Each row was made from one path, in order. Every step used is in the known rows, and no mark comes twice. Write each row's path.
(in the rows, 128 means zero)
Known rows
r > c: [147 132 127 135 124 117 124 159  54 137 167 147 175 146 103 173 184  91
 132 118 120  89 125  98 134 121 114 138  81 124 124  98  97 121 120 120
 168  84 121 150 149 126 123 129 130 107 153 173 144 110  83 163 121 137
 128  86 111 129 143  80 112 146 151  91 157 175 149 144 176 156 120 143]
y > h: [115 125 164 143 125 118 103 190 106 145 175 160 143 163 104 162 165 126
 154 126 125 103 146 125 120 133 141 166  69 130 115 114 122 129  57 129
 156  62 125  96  99 103  95 163 123 106 123 173 134 128  88 132 116 119
 126 103  95 113 109  91 108 175 147 130 128 168 134 135 152 168 124 107]
r > c > p: [133 159 122 139 128 131 154 174  43 146 159 135 164 167  83 172 174  95
 115 123 138  69 141  99 153 123  92 102  87  84 124  92 108 129 108 131
 167  98 113 134 132 142 112 116 141  61 122 152 150 109  91 170 138 130
 114  88 123 139 140  95  83 137 154  97 175 138 144 128 177 144 117 137]
w > h > r > c > y: [124 131 154 144 146 105 155 147  76 127 172 129 204 145 138 197 191  86
 128 153 145  82  83  67 131  72  97 118  80 115 131  97 105 129 102 117
 166  89 143 124 153 144 140  77 105 112 124 142 155 105  92 146  80 152
  91 107  92 117 118  67 115 106 140 141 156 201 150 127 165 134 118 200]
x > h > r: [ 98 157 171 130 109 128 105 172 123 147 153 146 128 117 103 121 172  89
 133 143 108 143 114  87 128 118 149 144  90 143  99 116 139 127 113 128
 159  79 122 105 112 129 141 146 133 127 174 156 175 134  71 150 133 127
 103 150  99 128 132  95 114 133 167 133 148 181 138 180 144 131 141 120]
y > h > r > c > u: [110 166 147 128 152 120 130 164  60 140 158 133 183 170 122 154 188 104
 133  85 118  62 126  46 132  99 144  99  82 101 111 106 103 113  51 130
 155  82 145 108 129 104 119 110  92 118 131 186 157 121  97 141  87 148
 114  87  70 124 129  85  85 132 140 107 163 156 175 147 163 162 136 177]
p > h > b: [148 152 130 132  67 102  78 179 107 130 173 126 148 157 104 196 171 113
  90 160 137 121 168 165 139 129 138 135  90 117 111 113  81 112  98 106
 141  95 119 118 121 136 162 151 118 104 157 154 165 134  42 151 143 119
 103 146  84 132  92 113  52 131 176 124 109 190  95 160 165 152 123 116]
d > z: [118 137 157 119 112 116 137 153 107 104 179 171 150 106  97 155 167 109
 102 118  78  76 124 125 126 115 117 137  94 128  85 109  81 141 111  93
 141 105 107 136 104 112 110 159 130 133 115 141 149 120  51 183 169 133
 175 163  96 118 153  66 120 151 192 112 124 161 132 185 174 155 131 152]
x > h > z: [125 144 167 117  74 115  95 160 154 131 178 207 129 134 124 133 178  87
 124 116 123 120 114 109 116 138 134 132 103 120 123 122 117 116 147 135
 128 108  82  91 114 108 154 151 141  96 126 156 161 134  37 167 163 105
 126 142 119 128 109 122 102 104 148 125 134 165 137 169 146 161 159 132]
u > h > x > c > y: [114 120 153 160 113 123 154 157  91 135 192 172 209 149 130 193 175  99
  98 134 186 103  71  63 128 102 134 133  93 130 157 108 118 118 155 113
 159  94 160 121 151 111 141  73 103  59 142 159 167 111  94 156  73 103
 120 103  87 123 120  80 144 149 132 147 143 163 138 124 145 108 125 170]
p > h > a: [109 162  98  89  71 108  78 162  85 133 151 118 159 156 120 140 169 127
 118 176 129 106 104 161 146 161 135 151 121 139  90 122 128 124 109 105
 126  92 108 104 111 170 120 143 115 118 156 135 171 133  49 169 124 141
 105 111 102 118 146 130  86 167 191 106 103 199 106 168 169 146 136 119]
u > h > b: [133 133 136 131  74 100  74 165 114 154 201 159 164 146  91 194 166 119
  86 139 142 135 153 142 158 119 132 133  97 115 117 102 118  98  92 108
 148  88 145 110 130 128 154 146 131 102 142 189 147 120  60 133 128 111
 107 168 119 104 123  99  83 171 154 131 100 163 109 168 185 151 122 113]
y > h > x > c > r: [ 96 103 178 169 121 149 121 206 110 138 167 149 165 157 105 148 205  90
 122 119 128  81  89  42  94 100 137 142  88 126 147 110 130 136  83 135
 172  66 157  93 109 104 147 134 112  55 166 138 170 142  99 170 104 105
 141  98  75 117 121  89 131 141 140 153 151 148 165 129 123 143 117 149]
x > h > w: [ 99 160 166 103  88 102 120 175 136 156 155 168 122 152 138 115 161 108
 143 143 114 148 105 143 135 146 110 132  93 159 116 119 118 118 132 122
 143  95 125 101 120 110 154 146 141 132 148 171 183 117  62 141 137 108
 124 132 125 117 135 110 107 133 161 134 135 162 124 167 119 157 148  99]
c > j > h: [129 126 160 121  71 125 135 149  76 144 161 154 140 136 112 163 196  69
 115 154 142  87 141 143 166 143 143 152 135 136 116 159 128  94  86  92
 154  74 127 110 101 105  86 158 114 104 141 143 203 153  85 135 168 109
  96  91 119 122 145  99 102 109 171 105 118 207 139 160 172 147  94 126]
x > c > p > h > z: [118 164 138 112  77 118  99 165 122 118 153 156 148 158 119 166 189  98
 112 137 154 108 108 128 119 139 123 100 133  76 122 108 120 123 152 118
 134 131  96 110 110 143 149 127 108  51 135 119 162 134  45 174 152  84
 123 125 103 142 102 140  70  72 162 111 145 163 113 139 158 142 140 143]
p > c > j > h > r: [111 150 142 128 105 121 110 159  84 132 138 118 142 101 118 142 208  76
 130 159 124 121 111 106 172 122 165 124 122 122 122 119 140  98  96  96
 154  70 146 130 110 137 118 141 100 110 180 130 201 159  85 133 138 114
  96 132  91 101 166 111  85 101 188 115 117 212 138 165 173 121  90 154]
r > c > b: [147 157 119 145 110 136 145 153  62 131 158 125 188 174 113 161 191  94
 113 118 143  59 145  95 140 117  87 104  65  94 123  96  84 109  81 122
 185 103 113 128 152 137 141 125 117  76 143 157 147 105  58 158 127 132
 109  84  88 112 122  87 104 143 141  94 137 162 157 150 155 136 111 164]
d > w > h > x > c: [ 99 103 146 113  82 128  91 199  99 118 180 151 150 148 117 174 153  83
 122 141 140 125  55 114 107  99 137 151 130 117 142 122 119  97 137 112
 166 129 152 108 116  98 158 104 131  70 185 139 159 132 102 197 139 100
 164 152  83 111 125 112  96 119 168 113 142 175 110 126 146 152 114 130]
u > h: [110 115 142 122  95 102  92 145 101 156 194 163 160 124  81 168 176 113
 118 121 143 112 143 134 161 143 131 150 109 136  92 104 147 116 113  89
 165  85 148 119 114 124  94 134 122 109 153 185 150 112  88 124 121 109
 119 119 148 113 133  89 133 175 159 110 124 171 129 176 185 139 127 103]
w > h > x > c: [113 110 144 117  74 140  89 196 106 127 184 161 158 155 107 170 175  90
 118 125 151 128  65 106 110 105 145 168 125 104 148 138 109  91 138 117
 158 117 133 103 112  98 153 109 136  58 194 145 171 139  95 194 128 102
 142 139  85 123 116 116  98 111 148 115 151 172 108 121 140 149 121 124]
j > h > x: [123 134 134 115  86 133  79 181 118 144 186 140 136 109 105 162 159  74
 103 119 122 107 100 153 149 126 172 155 112 125 138 153  99 107 141 118
 141  84 119  98 122 104 132 142 146  83 166 168 188 156  80 159 149 105
 154 138  83 103 145 116 103 112 180 135  69 216 103 152 179 158 125 122]
d > a: [100 144 143 116 127 106 109 141  59  99 178 148 132  97  90 184 164  75
 121 134  99  95 129 144 148 159 154 164 107 146  72  93 101 157 116 103
 173  70 134 121 112 107  99 154 142 133 122 142 151 120  78 171 126 151
 139 116 102 107 147  91 116 202 207 109 116 152 119 151 184 160 101 124]
p > c > u > h: [110 129 122 128 101  97 111 144  72 144 202 161 178 136  88 156 195 124
 112  85 154  71 171  82 189 145 150 113  97 130 108  88 126  94  95  72
 153  92 165 139 108 104  86  84  89 102 152 183 169 120  98 116 102 118
 117  81 136 114 121 110  96 160 154  89 141 142 150 169 176 132 123 143]
y > h > x > c: [111 122 148 143 108 149  96 210 107 137 171 171 166 170 114 161 165 108
 133 121 151 135  75  84 100 115 163 160  96 110 162 126 124 105 125 134
 152  89 144 103 122  96 150 129 119  59 175 164 154 139  96 177 107  90
 148 124  61 117 124 110 111 151 141 127 141 157 122 113 133 147 125 117]
p > h > r > c > b: [125 175 120 136 124 141 120 158  76 131 135  95 190 169 120 159 205  94
 118 139 144  82 128  92 134 107 100  87  72  81 112  94 103 120  81 110
 180 114 125 123 150 167 158 116  93  86 170 141 157 117  52 146 120 124
  97 107  67 109 117  96 100 105 153 106 135 192 143 158 158 125 113 170]
u > h > r > c > p: [109 163 123 132 146 131 127 171  62 161 154 122 175 152  83 167 176  97
 119 134 138  98 116  83 164 109 100  88  98  71 116  85 151 126 105 121
 167 101 143 126 135 166 125 106 125  74 141 158 146 113  94 147 121 116
 106 122 120 118 156  96  97 130 158 112 164 151 141 139 191 131 120 139]
c > p > h > r: [ 97 180 141 124 120 117 104 174  98 131 135  90 135 128  99 150 182  99
 119 156 124 114 126 131 143 125 134 106 106  99  82 100 135 144 108 121
 159  97 122 112 105 168 125 135 110  94 169 127 176 132  71 154 127 118
 102 145  86 137 118 108  77 108 194 124 142 193 113 168 168 122 125 132]
j > h: [134 136 142 112  77 125 108 140  87 153 178 136 137 111  84 163 170  86
 120 151 121  97 135 162 160 126 161 165 120 164 121 147 114  99 108  98
 155  63 129 127 117 103  98 143 135 115 145 154 188 143  84 129 152 109
 119  91 123 114 152  99 111 123 177 118  96 198 116 153 184 164 117 116]
h > w > d > z: [107 145 169  73 115  90 133 178 129  88 176 163 141 111 134 141 169 115
 109 121  64  93  82 119 139  88  92 135 115 141 103 114  99 111 119 116
 138 113 124 135  96 123 123 150 132 141 113 124 157 109  59 189 136 121
 200 180 120 101 152  89  93 112 198 113 104 165 113 179 158 167 132 141]
p > c > b: [145 157 108 157  91 121 138 156  75 109 168 123 164 147 106 144 205 112
 116 111 146  65 173 106 167 138 114 105  57 111 133  76  75  99  90 103
 180 101 118 148 122 136 125 117 106  62 160 130 161 120  58 152 130 129
 113  92  90 105 113 110  77 154 160  91 127 149 144 151 141 115  95 164]

Which path is each row?
[111 121 158 157 143 122 109 212 125 132 190 163 167 156 138 179 156 105
 126 112 148  96  98 101 118 114 142 145  62 107 145 120  97 141 102 141
 142  79 126  71 122 104 129 125 125  72 116 169 148 133  86 154  91 118
 146 136  55 104 102  94 110 151 143 167  99 191 127 122 146 148 127 148]	c > y > h > x
[108 166 131 140 164 139 132 197  65 155 143 123 162 174  94 161 173 102
 134 137 131  94 120  81 141 102 106  95  80  65 127  89 138 133  79 139
 164  87 128 110 129 154 124 119 123  73 123 151 138 121  95 152 120 121
 111 115  95 119 146  99  82 129 151 119 167 147 146 118 172 146 119 138]	y > h > r > c > p
[111 132 130 117 117 108 116 140  63 162 195 163 199 156  95 173 189 111
 111  87 150  67 147  75 166 125 130 114 103 114 100 105 132 104  89  87
 158  98 162 125 130 107  97  89  95 109 139 200 158 109  99 121 100 123
 115  79 136 118 127  91 119 149 137  93 152 152 161 163 184 147 136 143]	r > c > u > h
[118 135 146 152 160 105 155 138  68 142 170 138 218 139 130 194 191  98
 121 145 155  94  89  53 143  86 109 107  76 122 129  82 127 135 122 108
 166  80 160 137 170 151 135  79  94 110 126 165 147  98  93 127  67 132
  94  99  99 109 135  60 141 138 138 143 147 191 161 140 178 118 122 195]	u > h > r > c > y
[111 151 125 129 106 126  87 212 110 130 169 124 137 152 103 167 165  93
  98 120 147  94 128 145 142 151 135 121  98  81 113 126  98 139 143 123
 144 115 102  93 101 139 128 127 131  50 170 142 180 143  67 180 145 108
 144 143  76 133  99 130  71 102 186 120 115 197  97 147 159 135 128 114]	c > p > h > x
[114 155 141 115  81 145 132 158  70 135 182 155 170 157 115 154 176  83
  94  87 148  72 103  74 133 108 181 123 127 124 142 149  92  79 113 120
 146  99 144 111 123  67 126  95 106  72 155 169 202 140 105 172 113 113
 138  83  72 138 130 109  93 116 149 104 142 143 144 140 150 148 133 164]	j > h > x > c > u
[ 97  95 164  94  82  87  97 168  95 119 191 128 119 131 108 181 145  84
 133 161 107  89 115 173 136 108 101 152 126 141  81 109 116 117  80  93
 173 125 136 100  85 105 107 123 139 123 134 134 142 117  95 163 165 138
 151 147 125 100 111  95  80 127 189 110 133 197 113 154 170 175 104 125]	d > w > h
[107 124 159 137 156  96 157 150  67 122 169 119 194 140 148 200 169  80
 129 165 137  79  75  78 129  66  91 103  87 127 122  81 114 136 103 106
 173 101 157 128 157 140 141  73  98 123 115 137 142 103  99 148  91 146
 115 118  89 102 127  62 113 116 157 144 150 203 151 130 170 136 110 206]	d > w > h > r > c > y
[110 143 152  69 113  77 117 176  99 129 181 143 169 153 146 148 182 111
 121 103 116  93  95  86 174  92 103 128 126 134 125 108 143  76 108 127
 161 100 167 124 116 119 117 102 112 120 138 171 167 101 103 143  71 117
 151 109 157 107 132 117  79 106 156  96 123 163 133 154 161 167 129 123]	r > c > u > h > w > d
[109 176  83  94  97 123  98 176  54 143 144 109 180 185 110 149 170 125
 113 175 143  88 103 135 156 147 112 112 116 101 105 114 141 123 108 106
 132 103 112 112 121 193 130 116 114  92 144 129 165 131  59 172 128 139
  95  97 110 114 154 138  73 142 178  97 129 175 112 139 179 143 132 129]	r > c > p > h > a
[119 158 146 123  88 134 143 166  70 118 179 158 168 160 122 149 176  91
  92  69 144  71 107  64 125 120 165 119 112 119 134 128  79  96 116 135
 150 105 135 106 117  70 126 103 106  69 156 173 189 124  97 189 101 126
 143  89  69 151 120  97  85 141 147 100 165 128 155 148 138 141 138 168]	h > x > c > u
[ 86 160 155 111 115 104 100 139 101 146 169 129 160 112 106 146 184 104
 112 104 119 107 117  88 159 114 154 112 113 121  79  97 145 116  86 111
 158  90 161  98 113 125 113 120 100 124 157 184 171 119  90 131  90 127
 111 145 103 112 144  86 112 151 167 124 132 170 147 196 183 126 135 154]	c > u > h > r
[106 117 136 130  91 140  92 182 101 144 185 172 176 145  99 167 171 103
 112 117 161 142  71  85 125 126 157 150 120 114 148 117 140 101 162 109
 157 102 157 120 135 108 149 109 123  59 194 174 165 129  96 171 110  84
 145 130  97 117 140 107 130 149 146 117 138 160 123 138 153 128 129 115]	u > h > x > c
[154 139 136 132  69 125 112 171  78 153 168 151 170 165 117 196 187  80
  91 167 146 110 142 132 159 112 135 122 112 103 147 139 106  74  73 101
 142  82 137 117 140 122 157 150 118  97 136 161 181 152  60 141 161 114
  87 128  90 105 141 108  58 103 154 118 107 192 126 140 184 162  96 136]	r > c > j > h > b
[ 91 143 152 121 117 105  79 149 115 150 164 130 150  99  98 152 181 104
 126 131 119 142 103 113 153 118 144 132 109 121  86  91 159 128 108 110
 163  80 154 108 120 147 123 142 117 123 172 176 156 120  84 131 104 115
 116 166 111 107 154  84 125 159 173 134 122 190 130 189 185 124 128 130]	u > h > r
[117 174 134 116 133 114 127 153  53 133 152 115 184 158 120 157 196  93
 115  97 123  58 137  65 140 112 142  95  98 105  97 108  93 117  84 113
 155 101 136 126 131 121 122  96  84 118 156 171 178 121  87 152  98 147
 110  84  75 144 118  92  80 104 158  93 169 175 161 163 166 148 135 181]	p > h > r > c > u
[115 119 171 169 139 125 156 178  89 139 173 172 189 186 125 187 171 127
 146 149 171  98 113  70 103 101 132 151  67 139 150 117 126 125  76 123
 161  64 155 111 124 101 113 110  95  85 106 154 142 117 101 126  76 107
 105  76  82 121 101  77 128 164 119 151 156 153 148  99 127 142 122 148]	x > c > y > h
[124 138 160 139 127 118 145 171  57 124 132 147 169 154 144 157 217  70
 125 133 133  98 109  69 141 134 107 110 103  87 108 104 128 122  86 120
 165  92 125 120 126 140 121 151 101 102 158 151 172 128  82 168 126 139
  93 119  89 129 150  77  91 119 155  90 177 198 176 167 167 123  94 164]	h > r > c > j
[ 95 149 173 151 160 111 125 172 113 136 153 129 161 135 133 163 174 113
 147 146 125 114  99  86 121  91 138 128  71 125 116  96 134 143  62 140
 158  59 144  91 123 135 125 134 101 116 119 155 146 122  88 129  76 130
 102 139  65 108 126  76 114 157 155 166 129 191 144 147 152 132 122 168]	c > y > h > r
[ 97 143 156  67 133  92 133 169 107 110 186 169 183 137 135 148 178 118
 107 102  81  70  85  77 154  73  89 109 119 115 106 111 118  97 103  94
 136 123 158 136 108 121 123 105 105 146 111 149 154 107  74 167 119 117
 189 157 129  91 153  92  96  93 176 102 119 152 131 171 172 172 137 155]	r > c > u > h > w > d > z
[118 142 140 140 166 127  94 186  78 151 142 130 177 153 116 165 184 104
 162 135 110 121  98  74 121  95 132 128  70  95 128  94 137 128  79 128
 165  69 143 123 148 142 141 133 110 121 156 176 130 128  88 137  98 127
 115 120  76 103 148  85 106 135 146 124 148 190 148 136 172 158 122 147]	y > h > r > c
[ 95 148 135 116 141 121 129 183  58 140 151 102 150 155 101 172 158  81
 128 158 122  84 101 104 147  88  84  85 109  75 109  84 137 127  87 122
 174 124 139 118 122 157 134  99 132  81 128 131 141 113 103 166 147 131
 127 138 111 107 146  99  68 106 176 111 167 164 132 130 186 151 108 151]	d > w > h > r > c > p
[118 147 126 139  83 155 117 168 102 135 176 148 190 171 112 156 184 101
  95 118 180 102 100  86 134 118 119 115  93  87 145 111 119  93 113 115
 178 124 141 101 139 124 159 111 109  36 174 156 165 124  69 164 116  87
 124 124  77 103 119 108 120 147 137 115 123 148 134 145 139 115 118 147]	u > h > x > c > b
[120 129 168  96 113 103 137 174 111  83 192 169 147 105 106 153 172 108
 102 113  73  68 113  95 137  84 111 155 111 136  97 123  99 113 110 113
 150 104 114 144  85 119  99 151 136 127 113 119 151 120  64 199 148 133
 189 164 120 118 140  80  98 125 194 100 118 166 122 179 173 162 127 139]	w > d > z
[130 149 151 157 156 108 170 141  64 124 158 130 204 135 142 187 188  88
 122 141 141  82  89  60 134  86 107 110  68 129 133  86 101 139 122 129
 165  76 141 139 170 144 139  90 100 109 121 155 154  99  87 150  71 148
 101  95  81 126 134  56 126 138 146 142 153 189 161 140 167 123 119 206]	h > r > c > y
[124 157 119 134 121 125 121 185  59 145 148 116 166 178  86 180 186 105
 118 154 155  77 162 126 148 140 105 110  93  90 106 108 118 137 118  95
 158 110 115 138 116 158 111 108 111  77 154 134 165 126  77 150 147 110
 103  77 114 149 101 116  81  93 168  89 166 180 118 130 167 139 122 113]	r > c > p > h
[126 126 156 122  64 145 142 151  66 146 155 162 157 152 111 164 197  72
 116 165 161 104 112 117 151 134 154 153 147 138 139 161 142  80 102  88
 157  80 144 129 111 101 103 138 104  85 157 136 206 152  93 144 161  94
  91  78 115 129 148 101 109 104 157  99 140 188 142 138 159 139  92 124]	x > c > j > h
[116 149 105  87  75 133 112 154  54 156 149 140 176 163 133 144 184  93
 115 183 137  95  75 126 169 141 133 139 139 125 125 150 153  85  84  99
 126  77 129 104 128 156 121 143 113 115 137 142 187 152  70 158 138 136
  88  91 110  93 196 124  94 141 168 101 100 203 137 148 189 156 107 143]	r > c > j > h > a
[132 148 146 148 152 117 164 135  60 139 164 126 204 131 134 191 186  82
 120 161 145  84  84  68 142  76 123 113  81 134 145 105 112 126 118 113
 159  69 150 140 172 143 134  84 101 114 124 152 167 114  91 128  84 133
  92  89  88 113 145  64 132 114 147 145 135 203 152 129 176 132 115 202]	j > h > r > c > y
[109 142 135 129  87 147 126 202  88 133 176 144 150 174  87 168 164  93
 104 133 163  97  93 105 133 110 117 125 122  72 143 124 120 104 125 132
 158 124 121  99 100 123 136 100 144  24 153 128 170 131  99 197 141 104
 130 129 103 135 121 123  73 114 152 114 167 133 110 110 148 139 117 121]	w > h > x > c > p
[ 94 160 138  84 110  83 112 149  94 162 167 147 176 163 141 144 180 123
 127 105 131 106 100 126 163 132 106  91 110 119 109  93 124 106 106  98
 145 107 172 109 141 114 135 102 102 129 136 205 170  98  84 116  92 109
 133 114 132  98 152 101 103 134 149 117 128 155 147 167 163 159 140 140]	r > c > u > h > w
[139 167 127 135  75 113  98 190  98 138 167 122 144 175  93 196 167 115
  79 161 149 108 178 159 149 128 121 111  91  94 113 108  91 115  93 114
 143 105 111 110 114 148 157 140 122  76 139 138 167 132  49 159 152 112
  97 148  89 137  90 121  35 118 175 121 123 164  91 144 168 148 121 115]	c > p > h > b
[126 150 127 118 136 133 101 155  68 155 145 115 173 120 104 164 187  79
 138 148 107 116  89  95 144  93 142 127 103 119 130 112 130 108 113 110
 161  74 150 146 157 142 146 119 119 124 173 165 165 135  89 136 121 122
 113 111  93 105 170  90 114 102 166 111 125 207 138 144 192 158 118 152]	j > h > r > c
